Each row was made from one small tree. Brackets hold a mark, then the marks that hang from it, in alphabetical order. Every link used is in the known rows. Write each row's tree.
Known rows:
{pami bipodu nesul {tave potiz}}: [ 0.51 -1.02  0.86 -0.99  4.74 -4.43  1.37 -4.36  0.61  3.60 -2.02 -0.86
  3.82 -5.69  5.93 -1.41 -1.58  1.21]
{sevobet {bipodu dubas pami}}: [ 6.59 -0.56 -2.94  2.53 -2.13  1.87 -2.88  1.06  0.67  0.45 -1.96 -1.65
 -0.60  1.16 -1.73  1.57  3.52 -3.03]
{bipodu dubas pami}: [ 4.97 -0.35 -3.95 -0.57 -2.54  0.19 -2.54 -0.24  0.07 -0.15 -2.67 -0.70
 -0.34  1.38 -1.16  2.02  1.81 -1.58]
{bipodu {pami tave} potiz}: [ 4.04 -0.48 -0.59 -0.34  0.29  0.03 -1.38  0.54  0.72  2.64 -4.08 -3.40
  0.87  2.05  5.19 -0.53  2.19 -1.06]
{tave dubas}: [-1.65 -0.82 -0.69  1.30  1.88 -1.39 -0.40 -0.79  0.10 -0.99 -1.76  0.57
  0.06 -0.54  0.18 -1.20  1.29  0.80]
{tave dubas pami potiz}: [-5.44 -0.58 -5.21  1.02  1.21 -1.55  0.22 -0.10  0.05  1.00 -2.25  2.29
  1.52  0.00 -0.35 -1.32 -0.54  4.30]
{sevobet bipodu tave}: [ 2.31  1.64 -1.55  1.98 -0.78  1.96 -1.69  1.40 -0.11  0.74  0.41  0.71
 -0.13 -0.31 -2.37 -0.10  4.24  0.70]
{pami nesul tave}: [ 1.27 -2.75  2.27 -1.23  4.34 -2.38  0.56 -1.80  0.77  0.71 -0.38 -0.04
  0.22 -2.00  5.10 -1.70 -1.03  1.00]
{pami {bipodu dubas} nesul}: [ 3.95 -1.25 -0.59  0.00  1.66 -1.39 -0.81 -3.83 -0.16  0.27 -1.21 -1.21
  4.01 -3.07  2.16  0.52 -1.27  0.11]
{sevobet bipodu {tave potiz}}: [ 1.53  4.34 -3.81  2.11  0.24  0.63 -1.04  1.08  0.46  1.78 -0.64  2.93
  1.02 -1.89 -1.43  0.39  2.99  0.72]
{tave potiz}: [-1.19  2.61 -2.19 -0.18  0.64 -1.33  1.19 -0.62  0.66  1.01 -0.89  2.01
  0.82 -1.65  1.08  0.00 -1.00  0.03]
{tave dubas {pami nesul}}: [-2.53 -3.11 -0.40  0.70  3.35 -1.16  0.48 -0.30  1.00 -1.67 -0.13  1.54
  1.22 -0.33 -0.37 -2.99 -0.76  4.09]
{bipodu dubas}: [ 2.30 -0.78 -3.32  0.27 -0.97  0.25 -1.76 -0.73 -0.65  0.06 -1.45 -0.05
  0.81  1.04  1.90  2.10 -0.46  0.57]
{pami tave}: [ 0.35 -2.85  0.58 -0.59  1.32 -1.29 -0.84 -0.65 -0.86  2.56 -1.13 -1.64
 -0.66 -0.08  3.81 -0.44  0.03  1.15]
{bipodu dubas {pami nesul tave} potiz}: [ 7.95 -1.24 -1.79 -0.71  2.07 -0.59 -1.77 -1.42  1.68  0.87 -4.26 -1.95
  2.17  1.12  7.92  0.11  0.92 -0.76]
{sevobet bipodu}: [ 1.95 -0.74  1.40  3.48 -0.42  1.69 -0.52  1.01  0.95  0.86  0.74 -0.93
 -0.26  0.10 -0.57 -0.46  2.08 -0.84]
{potiz {bipodu {pami nesul}}}: [ 3.29 -0.27  3.49 -1.38  1.01  0.46  2.09  2.95  1.46 -3.12 -0.16  1.37
 -1.30 -1.26 -1.25  1.13  2.24 -2.79]
{sevobet {bipodu pami}}: [ 4.28  0.81  0.73  2.84 -1.20  1.55 -0.75  1.78  1.81  0.64 -0.75 -1.47
 -0.74  0.41 -3.51 -0.37  3.82 -3.15]
{bipodu dubas pami potiz}: [ 6.38  1.04 -4.55  0.61 -1.99  1.58 -2.02  0.60  0.80  0.20 -4.11 -1.94
  2.02  3.16  2.70  1.64  2.07 -2.09]
{potiz {bipodu pami}}: [ 0.94 -0.01  1.09 -1.41 -1.90  0.91  0.63  3.97 -0.02 -1.16 -0.88  0.08
 -2.11  0.66 -2.81  2.13  3.29 -2.83]

Write each row's tree:
[-1.33 -2.06  0.48  0.99  6.98 -5.77  0.77 -5.13  0.87  2.77 -3.72  0.48
  3.77 -6.10  5.88 -2.45 -0.36  1.77] | {pami bipodu nesul {tave dubas potiz}}
[-2.13 -0.67 -4.11 -2.06 -1.85  0.27 -1.43  0.05 -2.44  2.64 -0.31 -1.42
  3.68 -0.74 -3.53  0.36  1.63  3.87] | {sevobet {tave {pami bipodu}}}
[ 5.24 -0.99  0.21 -1.69 -0.08  0.47 -0.09  2.21  0.71 -3.22 -1.37  1.30
 -0.54 -0.49  0.18  2.95  2.07 -2.42] | {potiz {bipodu dubas {pami nesul}}}
[ 1.05 -0.59 -0.65 -0.27  6.06 -4.60  0.46 -2.61  2.63  0.40 -4.56  2.22
  0.57 -4.00  3.29 -2.26  1.44 -0.36] | {bipodu {pami nesul {tave dubas potiz}}}
[-4.25  0.64 -1.49  1.42  1.86 -1.46  1.22  2.00  0.13 -1.10 -2.20  3.46
 -0.02 -2.09  1.26  1.31  1.40  0.76] | {tave dubas {potiz bipodu}}
[ 5.05 -2.91 -3.60 -1.49 -0.73 -0.95 -3.33 -0.95 -0.94  2.36 -4.27 -2.56
 -0.84  1.04  2.46  1.75  1.47 -1.02] | {bipodu dubas {pami tave}}
[ 3.64 -0.93 -2.46 -0.81 -3.07  1.37 -1.21  3.01 -1.11 -1.35 -2.54 -0.51
 -1.35  1.57 -1.10  4.31  2.95 -2.38] | {potiz {bipodu dubas pami}}
[ 3.95  0.24 -3.21  1.43 -1.29  0.48 -2.31 -2.48 -1.05  2.08 -3.17 -3.44
  5.48  0.37  5.41  1.46  0.27  0.28] | {pami {bipodu dubas potiz}}
[-4.73 -0.22 -3.03 -1.05 -1.60  0.81  2.20  3.92 -1.25  0.76  0.19  1.96
  0.07  0.50 -0.17  2.17 -0.78  2.91] | {tave pami {potiz bipodu}}
[-1.29 -1.16 -7.02 -0.27 -1.88 -1.06 -1.22 -2.05 -1.94  3.82 -2.33 -1.04
  4.46 -0.81  0.94  1.34 -2.01  3.31] | {tave {pami {bipodu dubas}} potiz}
[-0.59 -1.38 -3.68 -1.33  0.21  0.18  1.37  2.34 -0.17 -0.95 -0.50  3.44
  1.25  0.11  2.58  2.32 -2.26  3.33] | {tave {pami nesul} {potiz {bipodu dubas}}}
[-0.10 -3.96  0.91 -0.20  1.52 -1.48 -1.30  2.37 -0.27  0.25 -3.71 -1.21
 -2.09  0.08  1.50  0.86  4.81 -1.07] | {potiz {bipodu {pami {tave dubas}}}}
[-3.02  1.30 -6.38  3.21  0.36  0.54 -1.79  1.40  0.08  1.64 -1.76  2.90
  1.76 -0.66 -2.56 -1.19  3.20  4.59] | {sevobet bipodu {tave dubas pami potiz}}
[ 0.77  0.56 -1.88  3.39  1.28  0.68 -2.79  0.85 -0.13 -0.20 -1.38  1.66
  0.37 -0.63 -2.40 -1.09  5.30  1.62] | {sevobet bipodu {tave dubas}}
[ 4.11 -4.36 -0.05 -1.47  2.88 -2.83 -1.51 -4.50 -0.86  2.87 -2.05 -2.73
  3.07 -2.96  6.63  0.16 -1.28  1.29] | {pami {bipodu dubas} nesul tave}
[ 3.21 -2.83  3.60 -2.17  1.72 -1.11  1.10  2.18  0.80 -0.50 -1.31 -0.12
 -1.84 -1.57  2.45  0.66  2.34 -1.64] | {potiz {bipodu {pami nesul tave}}}
[ 6.83 -3.17 -2.53  2.26 -1.29  0.67 -3.57  0.34  0.15  3.09 -3.43 -3.21
 -1.15  1.47  2.05  0.96  3.31 -1.60] | {sevobet {bipodu dubas {pami tave}}}
[-0.88  3.17 -4.40  3.58  2.09 -0.67 -1.93 -0.03  0.79  0.40 -2.40  3.64
  1.14 -2.93 -1.33 -0.70  4.40  1.54] | {sevobet bipodu {tave dubas potiz}}
[ 1.51 -2.89  1.36 -1.80 -1.02 -0.16 -0.04  3.28 -0.88  1.44 -2.16 -1.66
 -2.38  0.23  1.41  1.91  3.37 -1.49] | {potiz {bipodu {pami tave}}}
[-3.12 -1.11 -2.41  0.75  4.17 -3.63 -0.57 -2.28  0.15  2.92 -3.75  1.09
  0.47 -2.42  5.00 -1.04 -0.01  2.13] | {pami {tave dubas potiz}}
[ 3.02 -2.07 -2.89  0.07  0.58  0.44 -1.15 -1.94 -0.17  1.41 -1.61 -2.58
  6.87  1.00  5.10 -0.55 -1.73  3.37] | {tave {pami {bipodu dubas potiz} nesul}}
[ 5.22 -3.66  0.40 -2.13  1.18 -0.95 -0.31  1.68 -0.09 -0.33 -2.94 -0.23
 -0.97 -0.44  3.49  2.43  2.17 -1.30] | {potiz {bipodu dubas {pami nesul tave}}}
[-1.75  3.45 -3.38 -1.60 -0.77  0.09  0.97  3.17 -1.13 -0.32 -0.70  4.24
  0.08 -1.97 -0.35  3.06  2.56  1.11] | {sevobet {tave {potiz bipodu}}}
[ 7.90  1.30 -3.19  3.82 -2.82  3.40 -2.73  1.45  1.52  0.68 -3.18 -2.57
  1.70  2.94  1.96  0.82  3.50 -2.74] | {sevobet {bipodu dubas pami potiz}}
[ 5.36 -0.04 -0.94  0.83  1.45 -0.34 -0.95 -3.73  0.87  0.07 -2.00 -1.79
  6.13 -1.80  6.56  0.38 -0.85  0.25] | {pami {bipodu dubas potiz} nesul}
[ 1.62 -1.32 -1.34  1.11  2.47 -1.44 -2.13 -0.91  0.97  1.71 -5.77 -2.65
  1.32  1.29  5.47 -1.68  3.61 -0.40] | {bipodu {pami {tave dubas}} potiz}
